Each row comes from the steps of one path. Every step used is in the known rows, and no mark comes twice. Write the path behind each row, first mark first.
Known rows
f, c, b: [ -6.2  -6.0   7.0   3.4  -2.1   4.8  16.6  -9.2  -3.7  -1.4  14.5   2.4
 -10.6   2.3  -2.2 -17.8   0.8  14.0  19.7  -6.5 -29.1   9.9   2.3]
p, c: [ -1.5  -3.5  -8.2   8.6  -1.1  -3.3  32.2  -1.9   0.2 -14.8   1.7  -6.6
 -26.2   0.7  -0.2  -3.2  -0.5  10.9  -0.1   1.2  -6.8 -10.7   3.7]
t, r, p, c, b: [ 13.4 -10.0  -6.4  20.3  -5.1   1.1  23.9 -31.1  -2.1  -8.9  10.0  25.4
   0.3   2.7  -1.5 -21.5  -0.1  67.4  19.8  -4.7   3.2   1.1  -2.0]
v, r, t, c: [  8.2   0.8  12.3   6.4  -0.3  12.7  27.3 -20.5  -0.9  -7.7   2.8  -8.7
 -11.4   7.6  -3.7 -14.5  -1.3 -27.1   3.1  -9.0  -2.2   4.1  10.2]
n, v, r, t, c, f: [  0.4  -3.3  24.6  13.5   0.5  20.0  22.2   0.8  -1.2 -11.6   5.5   4.7
  13.2  17.1 -10.0 -24.9  -5.0   9.4  -9.0  -0.8 -11.8  14.9   4.3]
b, r, t, c: [-15.6  -2.1   1.3   3.6   8.2  14.2  38.5 -27.6  -1.9  -7.5   7.5  -5.2
 -14.3   1.6  -6.6 -16.8  -9.0 -20.7   7.8  -4.3   4.7  17.1   3.8]
n, v, r: [13.3  1.1 10.2  5.0 -2.6 13.1 -6.5 -4.1  3.2 -8.0  0.7 11.3 14.9 17.9
 -0.1  2.3  5.6  5.4 -8.2 -5.8 -2.7 10.9 -0.6]
f, n: [  1.5  -1.4  -0.1  -2.3   1.8   2.5   0.2 -29.7  -5.2  -7.6   1.1  28.2
   7.1   6.6  -1.9  -3.2   0.3  -3.5  26.4   2.6   1.8  -0.2   1.0]
v, r, p, c, f, n: [ 17.2  -6.5   0.3  19.3  -7.8   2.5  11.1 -40.9  -8.4 -19.4   3.1  39.9
  23.3  16.7  -5.1 -28.0   2.4  41.8  26.2   9.6  11.7 -11.3   3.6]
r, p, c, f, n: [  4.2  -7.9   0.2  16.1  -2.6   0.2  17.1 -35.5  -7.7 -15.8   3.0  35.9
  11.3  10.3  -6.3 -25.6   0.6  51.2  25.9  10.7   9.6  -7.6   1.3]
t, r: [  9.6   1.1  -0.8   2.0  -2.8   1.2   1.4 -21.4  -1.2   8.2  -1.1  25.7
  25.6   0.3   0.2  -8.8  -5.2  17.8   3.0 -10.2   6.4  -5.9  -2.9]
p, r, t, c, b: [-15.7  -5.5  11.4   7.8   2.2  11.7  30.6 -18.8   2.6  10.2  12.8  -8.2
  -7.3  -3.0  -8.0 -16.0  -5.1   5.2  25.4   6.3 -22.8  17.9   0.8]
n, f: [  4.8  -5.2   5.7  -4.2   0.4   6.0   1.2  -8.2  -1.1  -1.5  -7.0   7.2
  18.7   3.9  -4.4  -7.6  -3.1   2.6  11.8   2.0 -27.2  -0.5  12.2]
r, p, c: [  8.1  -3.8  -5.2  18.0  -1.7  -2.2  26.5 -21.5   0.6 -10.1   0.1   6.2
 -21.9   1.9   0.8  -8.9   6.2  44.3   3.0  -1.4  17.1  -6.2   2.5]
f, c: [ -4.2   1.6   8.5  -0.1  -0.8   2.4  20.8 -14.5  -3.4   5.0   3.9   2.7
 -11.5   1.3  -0.1 -14.0   2.4  -0.9   6.3 -10.6 -13.0  -0.4   4.4]
v, r, p, c: [ 22.4  -3.1  -5.0  20.0  -7.4  -0.3  20.2 -29.8  -0.6 -13.2  -0.2   8.3
  -8.6   9.5   1.8 -11.9   9.1  35.7   3.2  -2.6  18.8 -10.5   3.9]
n, f, c: [  0.0  -3.1  13.7  -2.7  -0.3   7.9  22.6 -22.3  -3.9   3.3  -2.5   9.1
   6.0   5.2  -3.2 -20.7  -0.4   1.6  16.2  -9.5 -37.5  -1.6  16.0]
f, n, v, r, t, c: [  5.4  -0.9  20.6   6.7   4.8  22.7  29.2 -37.4  -1.1 -15.7   4.1  18.3
  -7.7  19.3  -6.8 -12.1   0.8 -16.0  14.7  -9.4  -4.5  15.7   8.2]
f, c, b, r, t: [-11.8  -7.9   5.6   8.2   7.2  21.3  43.6 -32.7  -2.2  -3.4  18.0  23.6
   4.8   5.8  -3.3 -24.9 -10.3 -15.4  23.0  -1.7  -6.5  17.7  -3.0]
c, f, n: [ -2.7  -4.5   4.5   0.6  -1.1   2.6  -3.9 -17.7  -8.1  -8.5   3.5  32.1
  28.4   8.7  -7.0 -17.9  -4.3  15.1  23.0  12.4  -6.0  -2.1  -0.4]
b, r: [-11.6  -2.0 -14.8  -0.6   2.9   4.6   7.1 -19.1  -1.8  -2.8   5.4   6.7
  14.0   2.0  -2.1  -5.7  -6.5  -4.7   6.1   3.5   8.3  11.6  -5.8]
v, r: [ 17.8   1.3   0.2   2.2  -7.1   3.6  -7.7  -9.2  -1.1  -4.7  -0.1   2.5
  16.0   9.5   1.5  -3.4   2.9 -10.5   0.6  -2.6   1.9  -5.2   2.5]
n, v, r, t, c: [  5.4   0.1  21.2   9.2   3.7  20.7  28.7 -15.3   2.4 -10.2   3.3  -1.4
 -13.1  14.4  -4.9 -10.0   0.5 -13.5  -3.8 -11.4  -5.2  17.3   7.6]
b, r, p, c, f: [ -5.9  -8.2 -10.2  20.7  -3.0   1.5  24.2 -19.4  -4.8 -12.5   6.6  15.4
  15.0   6.2  -6.1 -30.1  -4.5  57.1   4.3  12.1  15.2   0.6  -4.2]
b, r, t, c, f, n, w: [-20.2  -7.3  -2.3   0.7  12.8  11.2  23.6 -48.4 -13.3 -16.4   6.1  11.3
  17.5  18.5 -12.0 -31.5 -11.1  15.1  28.7   4.5   2.2   5.3  -2.0]
r, p, c, f, n, v: [ -0.6  -7.2  11.6  17.5   2.9  11.6  18.6 -27.0  -2.5 -19.5   4.5  42.6
   8.3  18.8  -7.5 -17.2   3.9  65.2  13.4   5.8   4.8  12.0  -2.4]

Which path is each row?
[ 13.1  -4.0  25.7  13.3   2.6  26.5  15.6 -24.3  -0.4 -12.6   4.7  48.8
  36.4  25.4  -5.6 -17.4  -5.1  -6.2   8.7   4.0   2.6   7.5  -1.7] : c, f, n, v, r, t
[-18.8  -2.3  26.1   9.2   7.3  21.6  27.5 -30.1   0.6   5.9   5.8  31.9
  20.2  13.7 -13.6 -17.5  -5.4  23.9  22.8  11.1 -14.9  21.2  -1.2] : p, r, t, c, f, n, v
[ -4.9  -2.6  -6.5  -5.9   8.6  -0.8  -4.4 -36.3  -8.7 -10.1  -2.5  10.5
   5.7  14.7  -2.7  -4.5   0.6  15.4  23.3  -0.9   4.2  -7.2  -2.5] : f, n, w
[ -0.2  -8.6 -10.5  11.9   0.5   7.0  -0.7 -36.0  -2.3  -2.7  12.2  21.8
  17.5   3.8  -2.6 -16.9   1.3  45.7  19.8   4.0  19.4  23.2  -8.7] : c, b, r, p
[ 17.2  -3.2  -5.5  18.4  -3.7  -1.8  28.5 -40.2  -0.9  -3.8  -1.1  28.3
  -1.0   2.0   0.9 -16.8   2.0  59.7   6.5  -9.6  22.2 -10.8  -0.4] : t, r, p, c
[ -3.4  -1.9  10.3   0.2   6.6  13.1   2.1 -20.9   0.6 -11.4   1.3  33.1
   4.2  15.0  -3.6   4.1   2.7  15.7  13.5  -1.8  -5.4  18.4  -3.1] : f, n, v
[ -9.1  -9.0  -0.6   6.9   7.5  19.4  28.2 -23.7   0.9  -7.8  15.2  22.2
  13.5   5.2  -3.4 -15.2 -12.7 -14.5  17.9   5.3   2.4  18.6  -6.6] : c, b, r, t
[ 18.8  -0.2  13.1   9.2   0.0  15.9  16.2 -16.3   2.8  -3.2   1.1  18.2
  15.4  11.3   1.7  -7.7  -4.5 -33.0   0.9  -1.8  11.3  -5.5   2.1] : v, r, t
[ -8.2   1.4  14.7   8.1   4.3  12.4  25.6 -22.7   8.0  25.8   0.7  19.2
  19.0  -2.5  -1.9  -3.6  -7.4 -13.8  13.9  10.9   5.3  -1.6  -4.5] : p, r, t
[-14.8 -11.5 -21.0  10.0   0.9   4.4  30.2 -17.8  -2.7 -21.0  16.9   0.9
  -7.0   3.0  -3.9 -14.4  -7.6  17.5  18.7   7.5 -10.5  12.9  -4.1] : p, c, b, r
[ 23.8   0.2  12.4  14.5  -3.2  11.8 -10.5 -25.8   3.1  -2.0  -1.2  25.4
  18.2  17.1   1.5  -4.4  13.0  41.8  -5.0  -7.7  22.7  14.3  -2.6] : n, v, r, p
[-15.7  -6.6   4.5   4.2   5.5  14.9  28.0 -40.3  -9.9 -14.4   9.7  27.2
  18.4  10.4 -12.7 -31.9 -13.0  -2.5  30.0   8.5  -1.7  13.0   1.7] : b, r, t, c, f, n
[ 19.7  -4.0   2.7  19.0  -2.3   9.5  21.8 -47.6  -0.7 -21.9   1.0  35.1
  -4.8  21.1  -0.4  -9.5  11.6  46.7  15.9  -4.0  16.0   2.2   2.5] : f, n, v, r, p, c
[ 14.7  -0.4  22.1  10.1   3.8  24.6  17.2 -13.0   6.5  -6.6   2.0  25.2
  13.3  18.8   0.4  -2.8  -0.8 -19.3  -6.8  -5.6   5.7   9.3  -0.8] : n, v, r, t
[  4.5  -2.2  14.3   6.9  -3.1  14.0  -0.1 -22.0  -5.7 -17.5   4.6  16.5
  19.7  23.2  -9.3 -17.2   3.0  18.9  11.3  -0.6 -14.6  15.9   5.0] : t, c, f, n, v, r
[ -7.1  -8.2  -9.9  10.4   0.6   5.8   7.8 -39.9  -5.0  -5.5  13.2   4.3
  -1.5   2.3  -6.7 -22.8   2.7  47.3  20.7  -1.3  12.0  30.5  -1.4] : t, c, b, r, p
[ -4.2  -9.1 -10.4  15.8  -0.4   4.1  22.4 -48.8  -9.0 -19.7   7.6  39.8
  21.1  11.6  -7.9 -29.7  -4.5  48.0  30.1  13.9  15.5   0.8  -2.7] : b, r, p, c, f, n
[ 21.7  -2.9  15.8  16.3  -4.1  13.9 -14.6 -37.8  -3.1  -8.7   1.6  50.1
  41.1  24.1  -4.0 -18.9   9.3  54.1  12.2   2.6  20.4  12.7  -2.9] : c, f, n, v, r, p
[ -3.6  -7.1  -4.2  11.1  -0.1   8.2  14.0 -46.0  -4.7   0.5  15.3  25.0
   8.8   4.6  -2.5 -26.8   3.2  45.7  23.8  -4.1  10.5  23.0  -4.8] : f, c, b, r, p
[  5.5 -10.8  -5.9  19.3  -3.1   0.2  21.8 -15.0  -0.5 -15.3  11.0   7.2
 -19.5   2.8  -1.6 -14.7   5.0  53.9  16.6   2.7  -1.2   5.2   0.6] : r, p, c, b
[  3.9  -6.7   0.8  20.8  -4.9  -1.9  21.0  -5.8  -3.7  -9.6   2.3  11.4
   4.6   4.7  -4.9 -25.0  -0.3  58.8  -0.4   9.3   8.6  -7.5   0.2] : r, p, c, f
[  3.8  -8.4  18.3   9.5   3.5  23.9  24.3 -31.7  -1.8 -22.6  14.9  19.0
  -6.6  19.1  -8.3 -16.4   0.2   1.7  27.8  -3.8 -21.3  27.0   4.9] : f, n, v, r, t, c, b
[ -6.6  -4.4  15.1   4.3   4.1  13.4  -1.3  -9.7  -2.8 -11.6   4.2  39.1
  23.5  17.8  -8.1  -9.5  -1.4  30.0  10.7   7.0  -9.4  16.3  -4.1] : c, f, n, v
[  5.5  -3.7  14.8   7.7  -1.7  12.9  16.4 -34.2  -9.0 -14.7   5.7  24.6
  20.8  16.1 -10.5 -30.0  -5.7  -6.3  25.0   5.0  -6.3   0.0   7.3] : v, r, t, c, f, n
[-18.4  -1.5  18.2   9.9   0.3   9.6  29.0  -8.8  -0.3  15.6   4.8  -3.8
  17.4  -1.1 -11.2 -26.7  -9.7  11.5   8.8  13.3 -13.1   4.6   1.5] : p, r, t, c, f
[ -6.7  -8.1  10.5   6.8   3.8  12.3  28.3  -6.3  -1.3 -10.5  13.5 -10.1
 -21.3   0.9  -6.9 -16.4  -5.2  -1.3  15.6  -3.3 -19.4  18.5   4.4] : r, t, c, b
[ -9.9  -7.8  -8.2   5.3   5.6  -3.1  15.0 -26.3 -11.3 -22.1   0.5   7.8
   6.8  17.2  -6.9 -20.5  -3.6  40.3  22.3   8.9  -5.4 -16.5  -1.2] : p, c, f, n, w
[ 11.2  -6.0   8.6  25.4  -6.3   8.0  15.9  -8.0  -0.8 -15.2   2.8  20.7
  15.8  18.3  -5.1 -23.1   4.4  64.9  -7.0   4.7   7.3   2.2  -1.1] : n, v, r, p, c, f
[  0.7  -5.0   8.2   4.5   5.4  10.3  12.2 -41.4 -12.4 -16.4   1.5   8.7
  19.2  24.4  -9.9 -29.4  -5.0   9.5  24.2   1.0  -1.1  -7.2   3.7] : v, r, t, c, f, n, w
[ 16.4 -11.4   2.4  21.3  -3.2  11.7  18.1 -40.1  -1.1 -26.6  12.4  34.8
  -3.2  20.9  -3.1 -13.8   8.8  55.7  28.5   0.4  -4.4  14.5  -0.3] : f, n, v, r, p, c, b
[ -8.3 -11.7   9.8   6.1   7.1  25.3  44.3 -39.2  -2.5  -5.7  13.1  28.3
  19.0   9.3  -6.3 -30.7 -13.1 -13.0  30.2  -0.9 -26.2  17.6   5.3] : n, f, c, b, r, t
[ 11.9  -6.6  20.1  19.5   1.7  24.6  38.1 -25.5   0.1 -22.7   5.5  43.0
  17.5  26.2  -5.6 -19.9  -5.5   2.9   9.8   4.8  -2.1   0.1   1.0] : p, c, f, n, v, r, t
